Each row was made from one small tree. The marks that hang from a mark follow it in brackets, in alphabetical order. Every link used is in the known rows. Write each row's tree.
(in the rows, 128 means zero)
Known rows
zimose(nizot(depib povef)): [114 117 117 110 144 108 154  99 158 111 102  68 169 194 125  98 119 144
  98 115 107 110 141 177]
depib(nizot(fira pezaf)): [ 92 115 125 146 126 156 145  83 115 141  94 144 106 136 134 151 134 140
  82 103 116 150 100 119]
fira(nizot(depib fosa pezaf povef zimose)): [109  89 121 130 161 114 150  90 127 148 128  84 167 187 104 124 134 140
  98  45 133 110 135 110]
guma(fosa pezaf zabev(nizot)): [ 96  70 163 201 172 159 145 111 139 182  71 144 187 128 182 178 176  89
 116 101 138  28  76 137]
fira(nizot(fosa pezaf(laro) povef zimose)): [114  98 136 135 162 120 148  77 121 146 139 100 171 202 107 144 128 130
 109  59 133 124 145  96]
laro(depib(nizot(fosa pezaf zimose))): [ 98 107 126 133 151 135 145  84 125 178 112 148 130 173 128 161 121 128
 100 117  94 123 130 112]
laro(depib(nizot(fira))): [ 86 119 136 125 145 146 140  78 132 146  99 157 128 152 135 141 117 105
  86 130 118 154 135 122]
guma(fosa zabev(nizot(depib fira povef))): [ 90  77 157 166 179 162 156 120 152 138  85 129 178 146 160 144 189  95
 108  81 139  67 100 135]
fosa(nizot): [101 102 155 133 151 145 180 108 131 115  85 126 148 162 128 147 105 124
  86 116 122  96 121 158]
pezaf(laro(depib(nizot(fosa povef zimose)))): [ 95 120 145 110 163 144 148  70 133 151 142 134 149 199 135 142 119 116
 110 126 101 142 140 109]
laro(depib(nizot(fira fosa povef)) pezaf): [ 86 116 167 143 154 101 140  70 126 143 108 155 132 166 132 142 126  89
  77 122 115 146 145 121]
fira(nizot(depib pezaf(laro) povef)): [ 98 110 125 113 159 125 135  75 122 133 138  98 164 182 122  99 118 135
  99  78 131 120 114 126]
fira(nizot(pezaf(laro) zimose)): [113 106 116 113 160 136 136  78 135 151 132 113 141 176 113 130 110 126
  97  76 138 121 126 107]
nizot(fosa(guma) pezaf(laro) zimose): [121  79 130 144 157 146 146  91 131 191 143 112 148 187 137 171 143 147
 116  76  89  60 103  98]
pezaf(laro(depib(nizot(fira fosa(guma) povef)))): [ 86 114 154 125 160 152 139  64 130 146 132 144 155 183 147 143 126 109
 109 131 107 137 125 109]
zabev(nizot(fira fosa(guma) pezaf)): [ 90  66 165 171 136 165 168  99 112 142  95 134 162 146 133 181 144 117
  80  87 118  70  97 112]
depib(nizot(fira)): [ 90 120 133 143 129 156 152  88 127 123  88 146 115 135 131 149 132 124
  85 113 134 168 120 123]
zabev(nizot(fosa pezaf povef zimose)): [109  82 161 141 155 143 192 110 119 146 117 100 173 199 110 172 144 132
  87  69 110  90 140 110]
fosa(guma(zabev) nizot(fira povef zimose)): [ 96  76 181 151 208 164 176  97 168 130  60 110 179 169 146 144 160  99
  85  69 156  88 121 119]
laro(depib(nizot(fosa)) pezaf): [ 90 117 154 147 150 100 136  79 126 158 111 169 123 160 133 152 111  97
  90 144 104 122 128 131]
fosa(guma): [110 109 143 150 144 150 141 109 141 145 100 143 158 146 151 142 128 118
 115 128 130  87 105 146]
zimose(nizot(pezaf(laro))): [120 114 110 121 134 121 137  84 142 137 116  97 145 188 133 130 105 150
 104 129  86  88 112 162]
depib(nizot(pezaf zimose)): [107 118 113 129 144 147 155  94 131 163 105 132 107 161 124 154 131 153
  93 100 108 139 113 117]

Which tree is each row?
[114  99 136 148 150 109 139  76 134 147 115  95 186 212 139 144 127 146
 121 123  79  78 122 147] -> zimose(nizot(fosa(guma) pezaf(laro(depib)) povef))
[100  87 115 152 136 120 134  90 110 148 123 116 153 154 116 135 117 139
 105  78 125  86  99 127] -> fira(nizot(depib fosa pezaf))
[ 89 115 145 128 156 151 136  70 129 156 134 155 149 178 148 150 116 114
 118 146  99 120 113 116] -> pezaf(laro(depib(nizot(fosa(guma)))))
[115 108 118  68 175 136 159  89 148 162 160  53 143 213 126  87 142 157
  83  50  94 108 128 119] -> nizot(depib pezaf(laro) povef zimose)
[102  81 139 125 172 145 163 111 152 140  88  98 153 157 149 127 165 127
  80  63 115  85 119 144] -> guma(fosa(nizot(depib fira pezaf povef zimose)))
[ 84  64 148 147 133 160 172 101 113 138 107 110 149 147 124 155 141 128
  67  73 109  71  95 121] -> zabev(nizot(depib fira fosa pezaf))
[110  87 152 115 163 139 156  66 127 160 148  81 154 212 123 144 157 123
  80  33 101 130 161  76] -> nizot(fira fosa pezaf(laro(depib)) povef zimose)
[ 94  81 149  99 164 160 183  99 142 133 109  75 153 176 116 121 150 125
  49  46 126 109 132 112] -> zabev(nizot(depib fira pezaf povef zimose))
[ 91 113 162 130 165 103 145  71 139 151 109 143 128 174 126 141 130  89
  71 107 119 149 157 110] -> laro(depib(nizot(fira fosa povef zimose)) pezaf)
[111 112 131 104 175 125 140  70 135 148 137 103 163 201 112 119 117 120
  96  71 138 139 149 102] -> fira(nizot(pezaf(laro(depib)) povef zimose))
[ 96  79 172 124 195 164 170  79 152 140  88  97 166 181 146 136 146 123
  71  68 125  91 113 114] -> fosa(guma nizot(fira pezaf(laro) povef zimose))
[ 96 124 123 138 135 151 145  82 113 153 118 148 115 159 138 153 123 152
 104 128  97 135  91 124] -> depib(nizot(pezaf(laro)))
[ 91  71 171 167 185 161 155  76 137 192 109 128 183 173 157 178 143  87
 105  98 127  49  98  98] -> guma(pezaf(laro(depib)) zabev(nizot(fosa zimose)))
[ 84  67 179 169 143 170 170  90 122 135  93 131 177 147 141 180 142  97
  83  98 134  80 107 110] -> zabev(nizot(fira fosa(guma(pezaf(laro)))))
[ 91  95 170 122 150 164 174  85 118 120 118 109 163 180 128 142 138 114
  68  82 121 117 124 113] -> zabev(nizot(fira pezaf(laro) povef))
[ 96  87 161 172 166 169 148 107 147 145  83 151 169 139 155 157 149  98
 111 114 145  68  89 129] -> fosa(guma(zabev(nizot(fira))))
[ 96 101 151 157 155 148 165  87 136 136  88 122 149 167 126 165 164 127
  96  79 136 162 144  95] -> depib(nizot(fira fosa(guma) povef zimose))
[ 98  92 163  98 183 151 178  75 142 131 105  90 149 196 127 129 128 120
  57  63 115 120 142 115] -> fosa(nizot(fira pezaf(laro(depib)) povef zimose))
[ 96  77 159 153 175 157 176 110 146 136 100 107 169 171 126 150 163 103
  96  64 142  86 122 112] -> guma(zabev(nizot(depib fira fosa povef zimose)))
[ 98  88 133 158 154 117 137  87 113 145 119 107 182 170 124 128 135 138
 112  73 131  90 105 123] -> fira(nizot(depib fosa(guma) pezaf povef))
[ 96 118 159 131 167  96 147  78 138 159 115 146 133 184 125 145 123  98
  85 121 110 138 153 119] -> laro(depib(nizot(fosa povef zimose)) pezaf)
[115 105  96 116 132 115 139  96 148 140 105  81 140 173 130 110 110 160
  93 115  86  75 102 176] -> zimose(nizot(depib pezaf))
[110  85 135 169 130 125 140  84 147 130  75  99 170 157 141 155 130 122
  98 111 119  84 123 148] -> zimose(nizot(fira fosa(guma(pezaf))))
[100  91 143 140 163 146 149 105 135 153  98 141 154 157 160 151 139 122
 104 116  96  67 100 153] -> guma(fosa(nizot(pezaf(laro(depib)))))
[ 92 123 144  96 165 153 145  64 141 143 137 131 140 190 138 129 120 108
  95 120 112 157 142 107] -> pezaf(laro(depib(nizot(fira povef zimose))))
[106 105 117 101 145 123 141  72 150 120 115  58 154 191 133  92 128 147
  78  90  96 110 122 154] -> zimose(nizot(depib fira pezaf(laro) povef))
[110 112 129 111 146 122 138  65 145 124 111  81 159 199 133 113 122 132
  84 104  97 123 140 144] -> zimose(nizot(fira pezaf(laro(depib)) povef))
[105  91 123 127 139 116 145  73 138 125 118  60 165 195 129 116 136 151
  89  83  87  95 121 145] -> zimose(nizot(depib fira fosa pezaf(laro) povef))
[116 113 111 116 139 120 133  78 144 145 116 102 147 191 135 128 101 144
 102 134  82  89 116 159] -> zimose(nizot(pezaf(laro(depib))))
[ 98  57 121 121 160 160 140  77 146 180 136  80 133 161 140 132 162 142
  78  35  99  66  90  90] -> nizot(depib fira fosa(guma) pezaf(laro) zimose)
